Each row was made from one path, in order. Every step used is in the known rows, and no mark comes twice. Write each row's path.
Known rows:
gofef, masu, mito, repi, vipi: [-23  20  14  17 -20  -2   4   9 -17   4  46   5  32  39 -19 -26  29  24
   7 -25  61   4]
gofef, masu: [-12 -15   7  33  -3  18 -11 -27  -8  -4  36 -19  61  36 -27 -17  43   7
  25  -7  62 -17]
gofef, masu, mito, repi, vipi, neroput: [-27  12 -14  -7  -1  13  -5 -16   1   7  64  -2  61  17   2 -14  38  35
   4 -13  59  -3]
mito, masu, gofef, rino: [  0  22  12  21 -25  39  -4 -51   6  16  50 -22  43  25  -1  -7  37  -5
  37   2  87 -23]
repi, vipi: [-10  12   3  18 -24 -11  -7  -6 -10  15  42 -18  33  33  -5 -14  27  22
   7 -22  54 -17]
masu, mito, repi: [ -5  40  29  17  -5   1  -9 -12 -12   6  52  19   7  28  -6 -30  21  19
  18 -33  46  35]
repi, vipi, masu, mito: [-34  36  13   0 -20  20 -11  -9  16  -5  25 -15  28  22 -12  -9  47  12
  -1  -7  39   0]
masu, gofef, rino: [ -1  29  17  30 -36  22   6 -50  -7  20  47 -16  36  18  -1  -4  31  -3
  35   0  86 -32]
gofef, rino, vipi, masu, mito, neroput: [-26  29  -3 -25 -12  49 -21 -55  12   5  52 -23  48  16  10 -11  43  20
   4 -15  49  18]
masu, gofef: [  5  35  11  36 -29   0 -17 -40 -14  17  20 -14  43  24 -15  -9  35  11
  26 -13  68 -30]
rino, vipi: [ 15  28  26  11  11  18 -22 -59 -24   5  36  -5   9  24   8 -24   6  21
  29   5  44   0]
masu, mito: [-14  44  24  19 -17  11 -17 -26   2 -12  27 -12  14  27   1 -14  29  13
  12 -28  38  13]
neroput, mito: [ -3  17  24  50 -35  12  -1 -22  14  17  38 -16   0  33  -6   3  33   4
   5 -32  23   4]
repi, vipi, masu: [-24   1  -6  -6 -12  11 -14  -8  16  23  40 -20  45  18 -17  -8  52  11
   2   7  47 -20]
gofef, rino, vipi, masu, mito: [-24  45  25  -4  -8  42 -10 -39  11  -9  30 -10  15  16  -3 -11  36   7
  15  11  42   5]
gofef, rino, vipi, repi: [ -6  27  42  15  13  -7  -2 -73 -50 -11  47 -33  15  17   6 -28  -8  21
  34  22  53  12]
repi, vipi, rino: [ -3  -1   4  38 -45  25 -30 -14   7  38  63  14  64  26   4 -26  44  26
   4 -28  43 -21]
gofef, masu, mito: [-26  24  22  28 -13  24 -10 -23  -1 -24  23 -15  39  35 -20 -15  40   9
  15 -17  50   2]
masu, gofef, rino, vipi: [ 11  39  30  17  -9  35  -3 -71 -25   9  40  -5  16  19   6 -16   9  11
  41  19  72 -21]
gofef, rino, vipi, neroput: [ -1  20  -3 -14  14  36 -12 -70   0  12  68  -9  40   2  29  -9  20  26
  24  14  57  -9]
vipi, repi: [-11  16  29  23   7 -32 -13 -48 -39  -7  40 -39  29  21  -3 -25   7  21
  22  -3  42  16]
rino, vipi, masu, mito: [-22  44  24  -4  -4  34 -19 -35  10 -11  23  -9  16  18  -6 -13  37  11
  11   5  34   8]

Write each row's path:
[-27  16  -6  -2 -15  35 -24 -42   3  -5  45 -26  65  30  -2 -14  47  23
   4 -36  52  18]
gofef, masu, mito, neroput
[ -3   3  13  45 -50  27 -20  -3   6  44  72  29  49  30  -2 -27  43  27
   1 -36  38  -6]
neroput, mito, repi, vipi, rino
[-11  17  16  29 -30  -8   9   9 -10  25  54   4  12  38 -13 -17  26  22
   2 -33  47   4]
neroput, mito, repi, vipi
[-16   8 -22  -8  -4   5 -14 -27   7  17  61 -17  59  12  16  -6  36  33
   4 -13  53 -16]
repi, vipi, neroput
[-10  24  12  18 -33  32   6 -47   5  24  46 -17  43  11  -8  -1  43  -7
  31  14  84 -35]
vipi, masu, gofef, rino
[-22   3  -2  -8  -7   8  -8   0  10  28  50  -5  40  19 -20 -17  49  14
   4   4  50  -8]
mito, repi, vipi, masu
[ -5  22  13  25 -15  31  -4 -45  15  14  50 -12  11  19  10   5  30  19
   4 -13  23   2]
rino, vipi, neroput, mito
[  1  24  21  21  -3  16   1 -25  -3  25  68  19   4  23   1 -18  22  23
  12 -22  37  27]
rino, vipi, neroput, mito, repi
[-17  30  16  14 -22  -9   0   7 -15  10  49   6  19  35 -10 -25  23  26
   5 -29  55   8]
masu, mito, repi, vipi
[ 12  34  27  10   0  47 -11 -73 -16   6  42 -10  21  24   6 -19  13   9
  42  21  74 -16]
mito, masu, gofef, rino, vipi
[ -1  23  -7 -16  16  49 -19 -74   5  10  63 -13  51   7  23  -9  27  24
  28  18  66 -13]
mito, masu, gofef, rino, vipi, neroput
[-15  24   9  16 -39  30  10 -38   3  24  46 -18  45  14 -10   0  44  -4
  27  14  86 -41]
repi, vipi, masu, gofef, rino
[ -3  26  39  15  20 -19 -13 -67 -52 -13  36 -32  16  20   2 -32  -8  27
  29  15  41  17]
rino, vipi, repi
[ 10  35  31  19 -10  51  -4 -69 -11   8  41 -11  12  27   3 -12  16   6
  37  17  66 -14]
neroput, mito, masu, gofef, rino, vipi
[ -6  34  42  19   5  -6   0 -75 -53 -10  39 -32  21  16   1 -26  -5  20
  36  25  61   3]
masu, gofef, rino, vipi, repi
[ -2  19  16  25 -10   9   1 -15   4  28  70  16  10  23  -2 -15  29  20
   9 -31  36  26]
vipi, neroput, mito, repi
[ 11  28  29  10   1  34  -5 -68 -21   8  50  -6   7  20  14 -19   5  11
  37  16  61  -7]
gofef, rino, vipi
[ -6  24  -1  25 -26  33 -20 -33  16  14  30 -25  53  34 -15  -2  50  11
  15 -14  63 -22]
repi, vipi, neroput, mito, masu, gofef
[  0  24  23  20  -7  24   9 -29  -1  27  75  18   3  21   4 -15  22  18
  16 -17  44  23]
gofef, rino, vipi, neroput, mito, repi
[-18  30  -5  -8 -17  25 -28 -44   5   3  47 -25  48  25  12 -13  38  25
   1 -43  43  25]
masu, mito, neroput
[-24   5   3   1 -16  14  -2   3  16  29  49  -5  31  22 -23 -10  52  11
  -1   0  42  -6]
neroput, mito, repi, vipi, masu
[  3  27  11  36 -25  30 -24 -37  13  13  23 -24  41  37 -20  -5  47   3
  22 -17  60 -15]
neroput, mito, masu, gofef
[-14  11 -17 -10   1   2 -10 -20   0  22  71  -2  54  12  13 -14  32  36
   5 -15  56  -2]
mito, repi, vipi, neroput
[-14  29   3  14 -30   7  -8 -18  -4  27  25  -6  53  19 -30 -11  51  12
  15   4  72 -34]
mito, repi, vipi, masu, gofef
[ -7  30  15  30 -28  39   6 -52  13  17  49 -12  16  17   7   9  32  13
  10  -5  40 -12]
masu, gofef, rino, vipi, neroput, mito
[ -2   5   3   4   9  62 -23 -47  37   7  61 -27  29  33   9  -5  40   7
  17  -7  41  15]
gofef, rino, vipi, neroput, mito, masu
[ -8  13  13  35 -43  27 -25  -4   3  35  68  31  54  28   0 -33  42  30
   3 -34  44  -2]
masu, mito, repi, vipi, rino
